Known rows, with every step that occurs
lilip -> dutu -> modumar: [-0.58 2.39 0.53 1.57 -1.47 -1.18 -1.91 0.49 -0.34 1.13 0.08 -0.31 -1.39 -0.17 0.06 -0.54 0.42 0.64 0.13 -3.20 -0.64 0.30 -0.34 0.25 0.60 -0.48 -0.77 0.85]
gagek -> tesido -> dutu: [-0.19 -2.49 0.67 0.07 -2.66 1.64 0.00 0.15 0.94 0.34 0.19 0.35 0.39 1.28 0.25 -1.73 0.16 1.27 -0.06 -2.52 0.41 0.68 -0.92 -0.05 0.22 0.29 0.15 1.65]
gagek -> tidelor -> nubuto -> teto -> refuv: [-0.16 1.59 0.11 0.20 2.19 -0.02 -2.72 -0.02 -0.63 0.49 -0.35 0.49 -0.01 -0.24 -0.52 1.36 0.00 -0.25 -0.37 2.41 -0.10 -1.18 -0.09 -0.61 0.28 -1.70 0.50 -1.30]
teto -> dutu: [-0.17 2.10 0.17 1.15 -1.59 -1.39 0.33 -0.40 -0.28 0.29 0.39 0.12 -0.33 0.40 1.06 -1.20 -0.87 0.41 0.75 -1.44 -0.17 0.62 0.13 1.18 0.18 0.70 -0.58 -1.34]
tidelor -> gagek -> tesido -> dutu: [0.39 -2.98 0.69 -0.18 -1.68 2.09 0.16 -0.65 1.36 0.70 -0.70 0.61 0.78 1.64 -0.82 -1.41 -0.01 1.06 -0.11 -3.18 0.34 0.51 -1.05 -0.87 0.02 0.55 0.47 1.63]
vokevag -> kazo -> teto: [-0.08 -2.57 0.57 -1.52 -0.68 0.81 0.87 0.46 0.08 -1.09 0.34 -1.07 -0.15 -0.76 0.36 0.14 -0.28 -1.38 -0.09 0.01 0.03 -0.71 1.40 -0.19 0.36 -0.04 0.37 -0.20]
tidelor -> gagek: [1.09 -0.11 0.46 1.03 -0.37 1.06 -0.16 -1.01 -0.89 -0.02 -0.99 0.10 1.09 1.06 -1.53 -0.22 -0.58 -0.63 0.13 -2.09 -0.06 -0.22 0.62 -2.01 -0.25 0.77 0.83 0.06]
kazo -> vokevag: [0.91 -1.07 0.53 0.52 -2.77 -1.32 -0.08 -0.30 -2.10 -1.35 -0.46 0.53 0.77 0.45 0.35 -0.45 0.58 0.46 -0.04 0.42 0.04 -0.66 1.20 0.29 -0.72 -0.19 -0.03 0.25]
teto -> refuv: [-0.22 -0.79 1.19 1.69 -2.22 0.34 -1.88 -0.33 -1.46 -0.12 -0.48 -0.54 -0.06 -0.05 -0.92 -0.19 -0.90 -0.66 0.04 -0.18 0.55 -0.85 0.87 0.01 0.32 -0.31 0.48 -0.34]
vokevag -> kazo: [0.59 -1.63 0.26 -0.08 -3.82 -0.26 1.44 0.08 -1.71 -1.52 0.46 -0.23 -0.36 0.41 0.15 -0.15 -1.16 -1.16 -0.22 0.65 -0.29 -0.51 0.11 0.32 -0.37 0.35 0.40 -0.42]
dutu -> teto -> nubuto -> tidelor -> gagek -> tesido: [0.63 0.42 -0.25 -0.55 3.57 1.26 0.54 -0.10 2.52 0.75 -0.33 1.26 1.70 1.29 -1.26 -0.17 -0.31 -0.25 -0.52 -2.27 0.58 -0.22 -0.78 -3.06 -0.01 0.45 -0.62 0.25]
vokevag -> kazo -> teto -> refuv: [-0.50 -3.29 1.35 -0.65 -1.20 0.64 -0.80 -0.16 -0.15 -0.57 -0.52 -1.19 -0.53 -1.10 -0.70 0.44 -0.87 -1.49 -0.21 0.58 0.53 -1.45 1.41 0.42 0.54 -0.57 0.53 -0.52]
teto -> nubuto -> tidelor -> gagek -> tesido -> dutu -> modumar: [-0.31 0.50 -0.38 0.05 1.85 1.03 -0.47 0.13 1.15 0.98 -0.18 0.68 -1.07 0.68 -0.62 -0.04 0.70 1.51 -0.16 -2.71 0.22 1.29 -1.63 -0.52 0.61 0.06 -1.18 1.53]
tidelor -> gagek -> tesido -> dutu -> vokevag -> kazo -> teto: [-0.16 -4.71 0.55 -2.16 -1.24 2.00 1.81 -0.34 2.71 -0.28 -0.76 -0.68 -0.17 -0.11 -0.49 -0.65 0.46 -0.89 -0.38 -0.81 0.36 0.24 0.81 0.61 0.01 0.28 0.03 1.39]
nubuto -> teto -> refuv: [-0.62 -0.29 0.74 0.59 0.44 -0.07 -2.12 -0.15 -1.80 0.32 -0.57 -0.24 -0.21 -0.72 -0.68 0.80 -0.24 -0.48 0.10 2.28 0.29 -1.21 0.67 -0.57 0.55 -0.91 0.45 -0.92]
tesido -> gagek -> tidelor: [0.73 -1.75 -0.16 0.02 -2.06 2.52 -0.87 -0.68 -0.68 -1.13 0.26 0.72 1.22 0.84 -1.52 0.47 -0.75 -0.81 0.16 -2.15 -0.42 -0.98 1.56 -1.42 1.32 -0.37 -0.66 1.12]
nubuto -> tidelor -> gagek: [0.56 1.30 0.12 0.80 2.25 0.89 0.70 -1.20 -0.78 -0.09 -0.95 0.31 1.39 0.66 -0.99 0.10 -0.71 -0.60 0.14 -1.09 0.16 -0.30 1.11 -1.48 -0.03 0.25 0.07 -0.16]
lilip -> dutu -> vokevag -> kazo -> teto: [-0.56 -2.16 0.54 -0.76 -1.85 0.39 1.12 0.27 1.35 -0.13 -0.15 -1.24 -0.63 -1.25 0.77 -0.93 0.43 -1.02 -0.06 -0.18 -0.05 -0.18 1.16 1.55 0.17 -0.11 -0.06 0.51]
gagek -> tidelor -> nubuto -> teto -> kazo: [-0.21 2.95 -0.17 0.58 1.04 -0.49 -2.58 -0.11 -1.87 0.47 0.34 0.25 -0.51 -0.35 -0.18 2.52 0.26 0.13 -0.23 2.33 -0.39 -1.40 -0.06 -0.03 0.10 -0.91 1.14 -0.89]
tidelor -> nubuto -> teto: [0.12 3.53 -0.77 0.24 2.74 -0.79 -1.29 1.03 -1.67 0.36 0.55 0.45 0.25 0.12 0.74 0.71 1.07 0.39 0.04 3.01 -0.62 0.05 -0.88 -1.71 -0.35 -0.34 1.08 -1.60]
kazo -> teto -> nubuto -> tidelor: [-0.42 2.62 -0.94 0.93 4.99 1.17 0.48 0.75 -0.39 0.03 0.81 -0.01 0.47 -1.30 1.62 -0.12 0.39 0.30 0.42 0.52 0.56 0.15 0.45 -0.61 0.85 0.01 -0.66 -0.83]
dutu -> teto -> nubuto -> tidelor: [-0.34 3.55 -1.04 0.90 4.26 -0.83 -0.10 1.25 -0.60 -0.08 1.27 -0.14 0.45 -0.76 0.89 0.41 -0.31 0.50 0.27 0.76 0.29 0.75 -0.74 -0.86 0.09 -0.06 -0.60 -0.53]
tidelor -> nubuto -> teto -> kazo: [-0.35 2.94 -0.02 1.09 0.40 -1.16 -2.37 0.22 -2.84 0.56 0.33 -0.22 -0.70 -0.45 -0.06 2.12 0.48 0.27 0.04 3.10 -0.27 -1.09 -0.38 -0.23 -0.25 -0.06 1.74 -1.21]
lilip -> dutu -> vokevag -> kazo: [0.01 -1.09 0.23 0.89 -5.25 -0.78 1.78 -0.15 -0.13 -0.30 -0.12 -0.43 -0.98 -0.17 0.69 -1.49 -0.30 -0.73 -0.18 0.47 -0.43 0.18 -0.18 2.51 -0.64 0.27 -0.07 0.44]
tesido -> dutu -> teto: [-0.66 -0.88 0.58 -0.64 -0.92 -1.60 -1.62 1.38 0.02 -0.14 1.01 -1.58 -0.02 -0.02 -0.33 0.24 -0.42 1.00 0.21 -1.16 -0.15 1.54 -1.01 -0.22 -0.46 -0.29 0.71 1.61]
lilip -> dutu -> teto: [-0.49 1.41 0.78 0.30 -0.47 -2.46 -1.93 1.26 0.61 0.96 0.71 -1.15 0.37 -0.41 0.03 -0.30 -0.49 0.39 0.12 -2.21 -0.61 0.26 -0.83 -0.66 -0.32 -0.48 0.39 0.63]
kazo -> teto -> dutu -> vokevag: [-0.96 0.85 0.06 0.69 -1.45 -0.34 0.85 -0.21 1.83 0.37 -0.09 -0.87 -0.75 -0.63 0.88 -1.55 0.67 -0.23 0.61 -0.59 0.39 1.55 1.61 2.51 0.10 0.52 -1.02 0.11]

Rows
[-0.30 -0.46 -0.48 -0.55 -3.09 -1.63 2.42 -0.32 -0.22 -0.67 0.08 -0.08 -1.44 -0.25 0.83 -0.44 -0.34 -0.78 0.13 2.77 -0.36 0.69 0.10 2.70 -0.52 0.34 -0.68 -0.83]
nubuto -> teto -> dutu -> vokevag -> kazo
[0.60 -0.34 0.35 -0.24 1.51 2.10 1.07 -1.01 1.93 0.38 -0.92 1.47 1.94 1.79 -1.24 -0.76 -0.37 -0.73 -0.48 -2.65 0.63 -0.80 0.67 -2.46 0.26 0.34 -0.66 0.35]
nubuto -> tidelor -> gagek -> tesido
[0.43 1.95 -1.12 -0.69 2.71 0.55 -1.57 0.45 -1.15 -0.05 0.48 1.03 0.77 0.35 -0.29 1.45 0.79 0.06 0.01 2.39 -0.92 -0.62 -0.36 -2.14 0.42 -0.78 0.47 -0.90]
tesido -> gagek -> tidelor -> nubuto -> teto
[0.20 -1.70 0.01 0.37 -5.10 -0.22 2.10 -0.04 -0.74 -1.45 0.12 -0.50 -0.87 0.21 0.03 -0.74 -0.38 -1.37 -0.27 1.51 -0.01 0.46 0.56 1.83 -0.74 0.50 -0.08 0.43]
dutu -> vokevag -> kazo
[0.26 -0.73 -0.79 -0.06 2.95 1.42 1.98 -0.78 0.61 0.18 -0.86 -0.12 0.02 -0.58 -0.12 -0.16 0.17 0.20 0.15 0.45 0.30 0.79 -0.32 0.44 -0.14 0.60 -0.02 0.28]
tesido -> dutu -> vokevag -> kazo -> teto -> nubuto -> tidelor -> gagek
[-0.16 -2.15 0.74 -1.61 -0.02 -0.43 -1.06 0.67 2.12 0.51 0.17 -0.60 0.76 1.01 -1.45 0.04 -0.42 0.71 -0.25 -2.67 0.10 1.03 -1.32 -1.60 -0.50 -0.02 0.49 1.90]
tidelor -> gagek -> tesido -> dutu -> teto
[-0.08 -1.94 1.05 -0.35 -3.27 -3.06 -1.79 -0.08 -2.04 -0.85 -0.19 -0.75 -0.31 -0.44 -0.49 1.49 0.20 1.36 -0.07 1.02 0.04 -0.54 0.20 1.63 -1.09 -0.49 0.88 1.30]
tesido -> dutu -> teto -> kazo -> vokevag
[0.88 2.15 -0.75 1.49 3.71 1.16 0.66 -0.78 -0.89 0.31 -0.61 0.70 1.05 0.29 -0.43 0.01 -0.41 0.05 0.25 -0.65 0.21 -0.02 -0.24 -1.79 0.01 0.72 0.06 -0.70]
teto -> nubuto -> tidelor -> gagek
[-0.49 1.28 0.38 2.61 -3.74 -0.31 -0.03 -0.06 0.46 0.95 -0.35 -0.47 -0.30 -0.27 0.74 -2.38 0.80 0.23 0.26 -1.22 -0.07 0.82 0.39 2.01 -0.25 0.18 -0.28 1.13]
lilip -> dutu -> vokevag
[-0.47 -1.20 0.52 -1.76 1.67 -0.48 -0.53 0.56 2.19 0.41 0.20 -0.48 1.00 0.75 -1.11 0.23 -0.49 0.75 -0.21 -2.08 0.24 1.06 -1.04 -1.25 -0.36 -0.32 0.02 1.80]
nubuto -> tidelor -> gagek -> tesido -> dutu -> teto
[-0.42 -0.48 0.29 -1.20 -0.54 -1.06 1.34 -0.23 1.02 -0.16 0.36 -0.58 -0.78 -0.63 1.28 -0.52 -0.83 -0.43 0.50 -0.67 -0.22 0.07 0.72 1.59 0.37 0.40 -0.54 -1.56]
vokevag -> kazo -> teto -> dutu
[-0.12 -2.91 0.06 0.10 -5.69 -0.12 2.05 -0.06 -0.64 -1.22 0.09 -0.77 -1.30 0.14 0.37 -1.04 -0.23 -0.24 -0.11 1.34 -0.06 1.19 -0.32 2.84 -0.73 0.44 0.19 1.22]
tesido -> dutu -> vokevag -> kazo
[-0.09 1.38 -0.32 0.34 0.20 0.11 -2.58 -0.31 -2.52 0.19 0.28 0.26 -0.23 -0.23 -1.09 2.76 0.22 0.01 0.04 2.54 -0.58 -1.63 0.05 -0.68 0.43 -0.30 1.26 -0.62]
tesido -> gagek -> tidelor -> nubuto -> teto -> kazo
[0.55 -0.29 -0.64 0.08 2.05 0.19 -0.86 1.11 1.28 1.09 0.61 0.14 0.22 0.36 -0.47 -0.19 0.07 1.47 0.00 -1.74 0.13 1.29 -2.97 -1.98 -0.34 0.85 0.48 0.69]
tidelor -> gagek -> tesido -> dutu -> teto -> nubuto
[0.23 -0.77 0.57 0.13 -1.79 -2.07 -1.23 -0.69 -3.33 -0.71 -0.63 0.34 -0.12 -0.64 -0.04 1.72 0.81 0.63 -0.03 3.03 -0.02 -1.79 1.18 0.88 -0.50 -0.55 0.58 -0.17]
nubuto -> teto -> kazo -> vokevag
[-0.88 0.83 0.19 -1.17 -0.02 -1.56 -0.02 0.26 0.91 0.02 0.32 -0.70 -2.23 -0.57 0.24 0.58 -0.14 -0.24 0.25 -1.70 -0.37 0.77 0.54 1.32 0.70 -0.13 -1.51 -0.41]
vokevag -> kazo -> teto -> dutu -> modumar
[-0.60 -4.37 0.50 -1.96 -2.05 1.63 1.63 0.30 2.43 -0.55 -0.05 -0.85 -0.50 -0.43 0.30 -0.94 0.61 -0.75 -0.35 -0.30 0.46 0.38 0.88 1.24 0.19 0.03 -0.22 1.38]
gagek -> tesido -> dutu -> vokevag -> kazo -> teto
[-0.72 -0.26 -1.01 -0.34 2.78 1.64 2.18 0.52 1.69 0.07 0.48 0.24 -0.24 -0.92 1.56 -0.87 0.72 0.53 -0.03 0.93 0.77 0.80 -0.51 1.14 0.50 0.16 -1.09 0.35]
gagek -> tesido -> dutu -> vokevag -> kazo -> teto -> nubuto -> tidelor
[0.56 -0.34 -0.17 -0.54 4.17 2.84 0.98 -0.52 2.72 0.85 -0.72 1.36 1.70 0.86 -0.69 -0.58 0.27 -0.42 -0.38 -2.51 0.83 -0.71 0.21 -2.80 0.65 0.53 -0.68 0.09]
kazo -> teto -> nubuto -> tidelor -> gagek -> tesido
[-0.06 4.32 -0.94 -0.39 2.92 -1.76 -0.60 -0.09 0.46 0.89 0.54 1.11 -0.26 0.22 1.43 0.35 0.04 0.79 0.35 1.09 -0.83 0.32 -0.79 0.58 0.20 -0.66 -0.57 -2.30]
gagek -> tidelor -> nubuto -> teto -> dutu
[-0.04 -0.76 -0.12 0.18 -4.82 -1.35 2.55 -0.44 0.00 -0.93 0.14 -0.30 -1.36 0.15 0.65 -1.11 -0.78 -0.90 0.06 1.20 -0.16 0.89 0.21 3.09 -0.68 0.75 -0.67 -0.46]
teto -> dutu -> vokevag -> kazo
[1.13 1.66 -0.75 0.56 -0.29 1.19 -1.42 0.24 -0.51 -0.62 0.63 0.87 1.02 1.37 -0.76 0.43 0.02 -0.08 -0.19 -0.65 -0.76 -0.24 -0.32 -1.59 0.16 -0.14 0.58 -0.29]
tesido -> gagek -> tidelor -> nubuto
[0.11 0.98 -0.97 -0.94 -1.62 -1.45 1.87 -0.28 0.91 -0.53 0.28 0.56 -1.26 0.13 0.91 0.07 -0.17 -0.64 -0.32 2.74 -0.68 0.62 -0.44 2.69 -0.66 -0.43 -0.75 -1.06]
gagek -> tidelor -> nubuto -> teto -> dutu -> vokevag -> kazo
[0.46 0.73 0.22 0.23 -0.93 -2.52 -1.60 -0.31 -3.14 -0.51 -0.48 0.54 -0.14 -0.35 0.21 1.80 1.16 0.94 -0.19 3.67 -0.26 -1.55 0.29 0.72 -1.00 -0.52 1.10 -0.77]
tidelor -> nubuto -> teto -> kazo -> vokevag
[-0.56 1.73 -0.89 0.10 3.92 -0.09 0.17 1.19 0.86 0.41 1.17 0.29 0.50 -0.24 0.92 -0.19 -0.03 1.29 0.05 -0.15 0.51 1.03 -1.63 -0.63 0.21 -0.05 -0.81 0.31]
gagek -> tesido -> dutu -> teto -> nubuto -> tidelor
[0.07 -0.13 -0.80 0.90 0.45 0.69 0.79 0.91 0.69 0.68 0.46 -0.35 -0.95 -1.54 1.57 -1.12 0.80 0.23 0.21 0.15 -0.04 0.26 -1.11 0.77 0.19 0.68 0.02 -0.40]
lilip -> dutu -> vokevag -> kazo -> teto -> nubuto
[-0.55 2.49 -0.31 -0.01 1.11 -1.76 0.03 -0.24 -0.64 0.71 0.30 0.42 -0.45 -0.24 1.28 -0.21 -0.19 0.55 0.84 0.98 -0.44 0.34 -0.04 0.61 0.41 0.11 -0.61 -1.90]
nubuto -> teto -> dutu
[0.62 0.73 0.01 -0.30 -0.32 -1.92 -1.81 -0.63 -2.20 -0.61 -0.51 1.02 0.06 -0.22 0.08 2.23 0.99 0.77 -0.48 2.95 -0.38 -1.84 0.60 0.90 -0.62 -1.36 0.51 -0.39]
gagek -> tidelor -> nubuto -> teto -> kazo -> vokevag
[0.58 1.44 -0.60 0.65 5.20 1.68 0.56 -0.60 0.01 0.45 -0.68 0.29 1.08 -0.33 -0.34 0.22 -0.01 -0.13 0.28 -0.85 0.33 -0.16 0.36 -1.88 0.34 0.54 0.05 -0.62]
kazo -> teto -> nubuto -> tidelor -> gagek
[-0.41 -2.59 0.36 -1.15 -1.69 0.87 1.40 0.35 0.85 -1.06 0.06 -1.29 -0.54 -0.94 0.28 -0.30 0.35 -1.53 -0.14 0.60 0.25 0.08 1.78 1.01 0.08 0.05 -0.05 0.50]
dutu -> vokevag -> kazo -> teto
[0.37 1.18 -0.65 0.39 4.18 0.14 0.09 -0.20 -0.10 0.54 -0.26 -0.03 0.76 -0.01 -0.61 0.44 -0.45 0.91 0.27 -0.77 0.08 0.91 -1.33 -1.34 -0.28 0.42 0.31 0.22]
tesido -> dutu -> teto -> nubuto -> tidelor -> gagek
[0.72 -1.50 -0.25 -1.30 3.17 2.48 1.99 -0.60 2.57 0.31 -0.65 1.36 1.30 0.83 -0.65 -0.32 -0.21 -0.82 -0.60 -1.60 0.59 -0.94 -0.12 -2.27 0.41 0.54 -0.65 -0.20]
vokevag -> kazo -> teto -> nubuto -> tidelor -> gagek -> tesido
